Each row was made from one small tree. Brackets hold a mark, then the marks that hang from it, in the order of their numbers. Every link used is in the known rows. Write each row's tree.
In the rows, 128 means zero.
Known rows:
(J498 (J67 J367 (J862 J556 J820))): [113 119 195  79 116 157 154  92 176 152 107 145 120 126 144 116 102 141
 125 125 130 177 120  45 158 116 104 108 126 113 121  75 125 113 160 140
 139  94 121  37 117 137 139 131 155 179 123 127 116 131 141 237 104 113]
(J862 J556): [139 136 147  73 131 132 135 137 128 126 121 121 121 132 131 124 125 114
 129 137 116 139 131  95 133 130 136 122 130 131 125 122 146 133 133 118
 129 135 130 120 122 133 134 129 139 139 116 115 121 133 135 124 118  89]
(J498 (J67 J367)): [113 124 161 126 118 142 128 112 157 129 120 142 133 122 133 122 125 126
 130 125 139 131 119 137 137 120 105 112 113 110 124 113 106 136 133 141
 129  95 138  81 138 131 125 131 136 148 126 154 129 123 131 216 149 144]
(J271 (J16 J556) (J76 (J221 J349))): [152 172 120 144 145 109 146 184  79 172 154 112 134 181 163 164  85 130
  82 129 145 130 136 105 119 127 117  96 128 130 110 153  96 125 121 108
  99 102 167 128  90 137 146 149 154 158 149 121 146 158 139 129 127  99]
(J16 (J67 (J498 J862)) J556): [135 100 116 138 105 126 128 107 129 131 154 142 168 128 158 136 130 127
 144 111 111 153 155 108 135 114 121  98 122 127 111  84 148 182 129 134
  63  83 157  87 120 147  90 111 155 154  96 103 144 149 110  72 134 112]
(J349 (J16 (J67 J367 (J862 J556 J820))) J221): [122 137 164  41 122 128 145 105 164 127 126 109 126 133 174 118 103 135
 107 117 138 184 161  28 137 134 140  53 128 128 106  88 106 148 147 154
 178  79 144  30 112 150 117 136 145 150  87  93 119 122 116 137  88 122]
(J67 J367 J498 (J862 J820)): [ 91 102 162 138 120 147 144  86 182 156 120 144 166 126 135 127 116 158
 115 109 143 168 142  83 164 108 137 112 162 107 107  86 117 127 162 163
 146  99 114  47 123 122 135 119 141 170 146 144 132 131 137 192 108 149]
(J76 J221 (J271 J16)): [ 91 164 131 120 135 136  98 138 115 149 135 113 134 131 129 159 115 137
  99 160 141 115 130 118 106 122 139 107 109 131 127 163 101 148 123 127
 122  86 175 126  62 123 151 152 124 147 133 150 124 151  99 120 125 120]
(J349 J16 (J76 J221 (J271 J556))): [ 90 162 122 158 154 124  83 120 128 170 131  98 140 101 140 138 121 120
 122 130 105 132 160  89 104 160 159  44 117 159  92 156 103 162  96 154
  97 114 179 129  92 136 126 158 122 135  68 122 119 147  86 145 130 121]
(J16 (J67 J367 J498 (J862 J349 J820)) J556): [123 102 185 153 123 147 104  91 159 150 120 153 174 132 152 139 104 145
 120 108 138 185 152  63 156  86 109  88 172 110 102  69 143 158 175 164
 146  82 132  28 129 137 118 119 146 202 109 119 123 109 135 115 107 130]
(J67 J498 (J862 J349 J367)): [131  71 183 135 122 152 111 107 137 158 112 144 163 138 123 149 144 133
 150 101 140 146 159  86 151  70 140 127 183 107 128 105 143 126 158  91
 150 129 134  79 125 121 144 113 143 169 116 123 127 124 156  99 118 139]
(J271 (J16 (J67 (J862 J367))) J76 J556): [152 102 192 142 136 144 126 140 102 137 139 115 113 150 149 161  91 197
 118 123  81 138 139  56 113  88 109 102 103 155 103 100 100 179 142 124
 117  99 147 116  88 155 138 135 164 184 117 104 132 133 143  31 123 161]
(J76 (J221 J349)): [128 140 122 146 132 107 158 158 111 188 145 128 144 151 140 148 125 101
 100 124 148 120 131 119 126 136 128 131 144 101 123 152 117 123 117 110
 123 118 153 113 128 105 130 141 132 135 142 122 153 148 135 143 129 135]
(J498 (J67 (J862 J349))): [134  89 179 140 118 149 106  98 132 141 100 146 124 121 134 131 126 140
 145  94 147 141 133  93 136 111  82 128 148 124 141 111 122 113 154 100
 138 112 150  85 120 124 125 124 146 152 108 131 115 112 134 197 130 137]
(J16 (J67 J498 J862) J556): [127  81 144 131 109 125 137  92 134 131 153 129 173 128 157 134 131 163
 135 115 114 136 163  82 138 112 101  97 140 141 100  62 136 187 138 133
 138  95 141  79 121 144  95 103 146 158 113 116 145 150 112 103 124 112]
(J349 (J16 (J67 J498)) (J76 J271) J221): [ 82 119 110  62 136 113  93 115 132  97 127  99 182 115 163 131 125 112
 150 127 154 131 204 132 125 130 151  27 133 147  85 142 111 174  90 154
 116 118 173 113  92 133  91 127 118 103  35 116 116 132  74 119 138 139]
(J498 (J862 J367 J556 (J820 J67 J221))): [128 145 162  58 114 130 151 122 124 206 120 151 110 148 137 135 124 107
 127 151  95 198 104  25 150 108 181 118  76  95 145 105 150  98 111 119
  64 109 129  80  79 152 171 131 161 169  98  88 112 153 129 128  93 110]
(J67 (J862 J349 J820)): [131 115 165 147 132 147 107 106 135 159 101 147 120 128 127 136 103 141
 125 104 145 173 129  70 148 107 120 129 165 119 137 114 141  89 167 131
 144 120 115  87 116 119 138 135 134 165 118 111 107 104 138 136  90 136]
(J67 J367 J498 (J862 (J349 (J76 (J271 J556))))): [ 64  92 206 157 154 160  70  90 175 142 108 130 171 101 140 139 135 150
 134  98 121 147 158  75 152  96 148  70 172 125  76 118 120 190 159 159
 104  87 170  58 122 108 116 128 124 183 100 145 101 108 122 166 142 149]
(J76 (J221 J349) (J271 J556)): [ 88 155 140 162 144 118 128 141 119 183 138 118 145 127 132 155 122 110
  83 136 109 122 132  85 116 140 136 114 126 103 112 167 125 159 120 145
 126 127 170 115 111 107 120 151 125 162 139 123 127 162 119 132 131 132]
(J349 J76 J221): [129 128 118  93 139 116 122 161 105  99 125 120 133 127 148 125 123 119
 138 121 141 137 157 131 131 131 150  69 127 146 107 128 108 138  91 125
  93 102 146 131 122 120  98 139 128 105  77 127 118 115 115 157 123 122]
(J16 J556): [140 139 112 141 131 126 128 128 122 122 144 125 132 131 136 130 127 122
 125 131 112 134 132 110 127 129 122 107 123 135 117 113 140 144 123 132
 125 120 128 118 135 141 117 126 134 137 123 118 123 146 124 122 126  85]
(J271 J16 J76 J556): [145 157 158 150 146 141 108 158 100 115 121 111 113 144 141 147  86 171
  96 124  93 133 134 114 104 125 118 105 104 154 110 146 104 147 133 140
 105 119 153 158  91 145 140 143 151 163 134 133 116 120 133 112 126 136]
(J16 (J67 J498 (J862 J820))): [118  88 154 124 110 136 144  87 143 150 122 147 168 129 143 135 106 167
 127 121 134 162 156  82 148 107 104 114 148 125 110  80 138 141 149 153
 137 112 119  81 109 131 116 112 147 160 108 118 142 133 116 116 102 159]
(J820 (J67 J367 J498) (J221 (J349 J76))): [ 81 119 163 101 137  86 156 134 152 195 129 127 189 156 156 138 145 118
 119 134 157 140 137 123 165 119 161  88 126  89  92 145 109 158  89 144
  85  82 166  67 126 112 144 117 135 126 121 156 139 137 124 252 161 177]
(J16 (J67 J367 (J498 (J862 J820))) J556): [119 125 138 145 107 138 130 101 163 146 145 157 168 130 156 132 108 125
 121 119 118 192 142  90 152 106 135  87 127 105 103  74 142 162 150 178
  65  61 133  44 130 145 104 120 156 188 101 103 135 131 121  97 118 125]
(J76 (J271 (J16 J67) J556)): [105 137 162 128 135 135  90 128 119 112 127 102 132 125 138 156 112 158
 102 163  89 122 133 104  94 113 112 103  89 141 110 147 134 218 130 167
 119  87 178 129  81 132 122 138 135 165 106 130 107 133 100  52 135 147]
(J498 J67 (J862 J349 J367 J556 (J820 J221))): [147 144 196  81 116 157 112 129 114 217  86 167 108 148 137 144 119  80
 145 118 111 209 110  37 152  82 146 116 129  87 165 106 163  69 135  98
  63  99 138  72  84 144 168 146 176 191  62  82  94 120 144 116  98 104]
(J498 J67 (J862 J349 J367 J556)): [158 104 186  83 112 163 106 128 124 158 101 156 114 136 134 141 131  78
 171 107 122 172 127  75 141  82 130 124 135  99 152 117 156 108 150  77
  71 110 148  83 121 135 144 134 165 178  71  83 107 118 157 112 128  97]
(J67 J862): [118 100 144 136 128 135 145 101 142 138 135 127 124 123 135 127 138 159
 135 109 131 133 132  85 136 129 119 130 136 139 126 104 114 132 143 112
 142 110 132  97 122 125 123 123 128 135 146 123 132 136 126 143 120 129]
(J16 (J67 J367 J498 (J862 (J820 J221))) J556): [100 125 172 141 116 129 147  85 160 188 142 141 174 131 157 133 125 162
 101 125 112 178 139  48 156 112 126  82 141 116 104  48 128 160 134 171
 136  58 134  27 101 148 121 117 157 184 121 129 137 140 114 131 107 132]
(J862 (J349 J76) J556): [153 125 169  80 147 134  92 158 115 134  99 129 125 132 139 128 115  96
 160 120 136 153 141 100 142 111 139  93 160 141 117 134 148 125 135 109
  87 122 142 122 129 123 142 139 133 142  64 112 102  92 140 121 118  95]
(J820 (J67 J367 (J498 (J862 J556))) (J221 J349)): [ 86 125 179  60 113 109 174 124 167 202 129 136 171 157 165 132 151 103
 107 122 135 163 121  72 164 117 174 115 115  68 116 129 130 164 119 119
  70  73 183  35 113 121 148 112 156 153 146 124 135 154 132 216 147 139]

Which tree is each row?
[ 98 110 143 138 116 143 132 104 174 143 132 147 166 122 142 126 139 124
 130  98 136 150 140 129 151 112 159 113 144  99 113 112 114 155 150 135
  79  76 148  64 133 122 125 119 147 153 140 129 141 135 137 153 149 148] -> (J67 J367 (J498 J862))
[152 121 171  70 122 145 108 129 122 170  95 162 112 149 131 139 102  90
 147 133 122 200 116  38 151  85 169 123 106  87 146 128 170  88 149 111
  73 130 126  81 107 140 166 132 154 183  83  83  96 117 147 112  91 106] -> (J498 (J862 J349 J367 J556 (J820 J67)))
[139 120 191  65 116 131 161 118 125 206 127 138 116 150 143 141 123 142
 125 147  92 183 120   5 149  94 140 115 123 120 134  66 150 126 129 121
 134 103 112  63  82 149 161 131 159 174  92  79 128 139 131  42  85 124] -> (J16 (J67 (J862 J367 J556 (J820 J221))))
[152  97 151 115 136 121  97 140  97 103 138 125 138 130 173 136 115 134
 155 100 135 155 169  67 133 111 116  46 145 156  97  90 121 172 121 114
 106  68 160  79 126 135  76 133 137 139  51 103 108 104 112  98 117 106] -> (J16 (J67 (J862 (J349 J76 J221))) J556)
[138 158 148 139 129 140  96 118 129 230 105 141 113 143 138 151 137  83
 131 100 130 203 128  58 135 102 181  99 150  99 161 140 144  65 133 110
  91 102 142  81  89 143 172 148 155 156  78  65 105 124 135  60  95 138] -> (J498 (J862 (J349 J16) J367 (J820 J221)))
[108 126 213 142 137 150 106 101 152 204  92 158 128 125 149 133 114 135
 140 102 151 186 117  66 163 103 119  78 152 119 124  92 105  91 136 132
  89  59 145  41 102 122 150 147 148 165  81 137 101  95 130 233 119 163] -> (J498 (J67 J367 (J862 (J349 J76) (J820 J221))))
[129 125 151 125 119 128 115 129 142 111 149 117 180 148 157 152 120 148
 109 148 128 139 151 135 122  95 115  82 127 123  97 109 120 217 140 155
 126  48 169  74 113 145 122 120 153 173 118 152 144 131 118  99 140 127] -> (J271 (J16 (J67 J367 J498) J556))
[137  95 161 117 117 133 135 121 127 127 142 117 129 146 150 150 120 182
 126 133 131 127 134  97 112 108  96 121 115 150 122 111 110 188 147 123
 134  59 163  95  92 130 130 127 143 147 126 123 141 133 116  80 122 154] -> (J271 (J16 (J67 J862)))
[115  99 158 153 145 131  88  91 175 152 127 111 179 125 166 131 141 127
 150  80 158 162 179  88 150 112 145  39 188 142  87 107 111 162 148 126
 123  75 166  40 135 139 122 123 142 151  86 125 121 122 128 182 135 107] -> (J67 J367 J498 (J862 (J349 (J16 J556) J76)))
[153 163 161 156 140 132 107 169  75 142 139 120 126 145 153 157  65 177
  79 135  93 129 134 101  93 130 104  91  87 159 102 129  84 168 120 149
  96  96 179 152  71 152 129 150 160 172 108 129 145 118 117  61 121 159] -> (J271 (J16 J67) (J76 J221) J556)
[104 136 115 112 156 103 120 156 117 139 143  96 145 159 152 166 127 103
 125 156 149 127 143 114 125 108 129  76 137 129  98 178 140 177 111 134
  75  80 172 108 102 109 132 144 130 138 111 122 109 160 113 135 147  93] -> (J221 (J349 (J76 (J271 (J16 J556)))))
[104 102 169 133 116 142  96  99 164 139 109 158 168 127 139 132 129 120
 135 100 153 158 129 122 153 100 158 116 120  83 119 129 121 146 158 131
  78  81 169  58 129 127 133 111 141 164 122 140 121 110 132 196 145 158] -> (J820 (J67 J367 (J498 (J862 J349))))
[141 121 175  81 138 135  87 129 161 153 117 127 126 126 173 127 121  86
 166  93 148 178 143  86 133 119 149  53 143 133 106 131 120 165 152 122
  46  59 179  51 131 145 133 141 148 148  43  71 111  86 127  81 136 127] -> (J498 (J862 (J349 (J16 (J67 J367)) J76) J556))
[100 130 147 107 114 113 131 108 128 165 121 130 172 133 141 128 146 142
 116 140 123 129 134 120 140 128 149 119  97 112 122 118 123 138  94 136
 123 120 154 115  96 136 138 111 131 128 124 158 132 141 100 199 133 149] -> (J820 (J67 J498) J221)
[141 158  85 105 129 109 119 131 119 101 142  93 131 127 162 127 130 107
 117 118 129 141 169 103 112 149 148  55 121 143 117 128 118 139 102 128
 156 114 163 110 124 150  96 133 135 109  92 110 115 149 107 145 114  76] -> (J349 (J16 J556) J221)
[ 94 153 124 118 139 116 128 155 115 175 138 108 145 155 140 172 123 114
  85 152 162 109 131 116 110 119 134 121 128 103 125 192 110 152 124 118
 122  95 182 112  80  99 152 154 125 143 147 134 133 163 117 131 135 132] -> (J76 (J221 J349) (J271 J16))
[ 57 148 168  84 154  93 129 144 149 178 130 100 148 165 154 165 139 121
 103 166 162 130 111 112 138 114 162  85  91  99 100 189  96 179  95 146
  80  50 193  70  81 108 171 137 122 133 132 156 108 146 103 219 161 167] -> (J820 (J67 J367) (J221 (J349 (J76 (J271 J16)))))
[ 98 135 206  78 120 127 191 113 166 223 112 136 128 153 156 134 120 121
 103 122 139 180 109  29 169 121 112 116 143  83 127  95 127 108 139 130
 137  79 142  17 108 119 154 135 162 175 137 118 122 150 144 242 115 131] -> (J498 (J67 J367 (J862 J556 (J820 (J221 J349)))))
[128 139 206 152 142 153 124 126 141 139 127 132 116 141 155 145  59 204
  86 123 100 172 126  58 125 109 103  91 107 143  93  97  86 165 167 182
 116  71 140  76  84 146 141 143 161 201 131 120 120 107 136 106 106 177] -> (J271 (J16 (J67 J367 (J862 J820))) J76 J556)
[153 152 167  85 139 148  99 139 119 146  87 145 120 138 127 131  97  98
 125 130 134 181 129  77 141 106 132 127 158 110 139 126 169  87 158 132
 128 148 120 111 119 128 154 140 138 166  96 108  96  97 151 113  88  95] -> (J862 J349 J556 J820)
[155 151 107 115 151 117  74 148 104 108 122 102 136 131 166 133 121  86
 144  98 149 158 180 105 121 133 152  24 152 153 108 145 125 131 102 117
 115 105 172 114 129 142  99 145 132 111  41 106  97 114 112 142 116  78] -> (J862 (J349 (J16 J556) J76 J221))
[100 146 137 111 129 113 126 158 105 169 146 113 151 157 152 177 110 117
  91 164 155 110 131 117 106 112 115 116 115 110 117 181 114 178 123 130
 116  82 186 106  78 110 143 146 128 152 127 124 142 153 105  75 136 152] -> (J76 (J221 J349) (J271 (J16 J67)))
[111 124 128 114 114 120 132 107 136 136 108 147 171 135 131 128  98 141
 117 148 139 159 143 114 148 121 137 119 108 103 118 121 145 115 119 163
 124 148 118 115 110 135 137 110 140 148 114 150 126 134 113 213 104 143] -> (J862 (J820 (J67 J498)))
[122  99 171  60 120 126 154 100 141 131 127 121 121 133 143 118 124 158
 135 137 121 142 125  51 143 133 129 124  90 134 119 104 128 146 135 111
 141 122 142  86 108 140 135 110 138 141 132 128 122 143 119 198 109 101] -> (J820 (J67 (J862 J556)))
[128  86 145 121 111 135 141  83 153 177 130 126 169 136 144 143 122 142
 141 121 136 172 176  63 142  93 131  93 154 120 115  90 137 133 143 140
 160 128 118  69 105 146 137 114 156 161  83  89 140 150 122  77  99 153] -> (J349 (J16 (J67 J498 (J862 J367 J820))))
[ 81 164 155  52 150 107 143 145 127 207 108 120 133 153 145 141 118  85
 116 156 135 172 126  58 156 123 157  93 148 106 111 153 156 102 102 148
  78 123 135  97  90 110 156 148 130 144  92  99  95 146 116 148 114 105] -> (J862 J556 (J820 (J221 (J349 (J76 J271)))))
[121 129 122 122 111 129 136 110 137 149 122 154 122 128 135 124 101 128
 127 128 129 178 114  85 144 132 147 124  76 108 133 122 135 102 131 149
  62 106 130 102 108 137 134 123 140 142 116 104 119 136 112 180 106 144] -> (J498 (J862 (J820 J67)))
[116 106 209 102 140 149 109 123 148 178 116 141 172 126 153 130 127 128
 135  98 152 161 159  62 162 103 155  72 184 130  92  90 102 150 154 104
 102  75 170  44 117 120 139 137 146 176  96 141 137 106 140 179 118 114] -> (J67 J367 J498 (J862 (J349 (J76 J221)) J556))
[106 100 155 129 104 138 126 104 167 136 140 152 169 125 150 130 129 130
 136 106 131 155 141 128 143 106 136 106 127 103 110  97 115 181 147 143
  75  65 153  61 131 134 109 113 144 159 119 119 146 123 124  95 150 168] -> (J16 (J67 J367 (J498 J862)))
[139  74 164 120 119 135 146 109 132 150 148 137 128 136 132 141 139 154
 149 125 116 133 133  72 138  95 118 125 125 129 123  86 128 159 140 109
 142 113 120  81 122 136 129 120 141 152 115  96 143 140 135  47 124 152] -> (J16 (J67 (J862 J367)))
[102 128 102 109 149  87 116 127 134 154 153  91 153 142 166 145 131  88
 142 135 148 130 166 104 124 135 120  52 138 135  84 166 139 179 103 154
  98 116 165  96 124 133 112 135 120 118  64  80 117 161  92  95 155 109] -> (J221 (J349 (J16 J67 J556) (J76 J271)))
[130  94 152  54 105 135 148 112 138 147 125 143 158 141 135 131 138 113
 154 135 111 162 141  75 154  94 175 118  96  99 122 106 153 145 122 107
  74 125 146  80 110 142 143 103 160 158 104 104 129 154 132 141 127 104] -> (J820 (J67 (J498 (J862 J367 J556))))
[134 113 149  78 109 149 146 120 138 167 117 149 149 144 132 137 120  96
 143 128 111 196 148  61 159  85 172 116 147  91 129  97 169 109 141 122
  73 128 114  81 107 137 151 124 169 180  90  80 122 148 150  85  96  98] -> (J67 (J498 (J862 J367 J556 J820)))
[125 136 192 142 134 144 105 141 130 112 125 121 164 143 155 147  83 180
  93 126 104 139 150 129 115 101 113  83 115 135  83 121  95 202 147 174
 107  85 165 108 101 147 128 126 159 188 121 144 135 107 133  95 146 180] -> (J271 (J16 (J67 J367 J498)) J76 J556)
[ 94 112 155 114 119 126 131 104 165 122 125 138 178 127 134 124 127 142
 121 136 142 131 134 135 147 117 146 112 103 101 104 122 116 161 129 155
 137 109 144  81 133 128 132 105 130 148 143 169 135 131 123 226 144 155] -> (J820 (J67 J367 J498))
[131 129 144 133 126 120 126 124 144 120 156 132 140 128 149 127 125 130
 121 139 115 140 124 110 130 121 115  92 112 127 103  90 121 187 134 156
 128  79 134  73 146 150 108 122 135 156 117 124 135 124 126  93 141 116] -> (J16 (J67 J367) J556)
[145 130 149  82 118 146 147 133 132 171 120 148 106 145 131 136 115  93
 144 132 109 194 122  50 149  97 170 124 126 103 138 103 163  96 143 118
  73 124 109  84 110 137 155 137 161 172  95  71 117 143 152  70  93  94] -> (J498 (J862 J367 J556 J820))
[154 122 190  96 137 139 111 138 104 186 114 155 130 130 154 136  83 129
 140 119 138 187 141  29 146 113 121  78 151 147 108  90 129 122 144 118
  88  91 142  79  96 129 138 150 146 173  51  93 123  96 125  95  79 121] -> (J16 (J67 (J862 (J349 (J76 J221)) J556 J820)))
[122 105 161 140 123 126 142  97 160 131 163 129 137 126 158 127 128 160
 119 118 116 141 127  69 136 117 106  93 120 136 102  68 111 193 150 145
 141  64 140  38 137 146 101 119 134 165 133 119 141 135 125 108 132 119] -> (J16 (J67 J367 J862) J556)
[153 115 133 116 136 131 100 119 121 132 135 102 127 140 157 145 141 108
 133  95 133 161 175  49 125 103 155  60 158 129 127 113 125 130 134  87
 183 109 156  66 122 148 115 133 143 146  82  86 109 139 135 102 101  79] -> (J67 (J862 (J349 (J16 J556) J221) J367))
[ 82 135 166 107 121 114 133 104 156 166 124 133 176 134 139 127 140 147
 103 140 128 134 123 122 151 125 161 109  99  98 113 117 106 152 108 151
 128  91 158  78 104 134 143 109 135 145 138 174 136 130 110 223 147 163] -> (J820 (J67 J367 J498) J221)
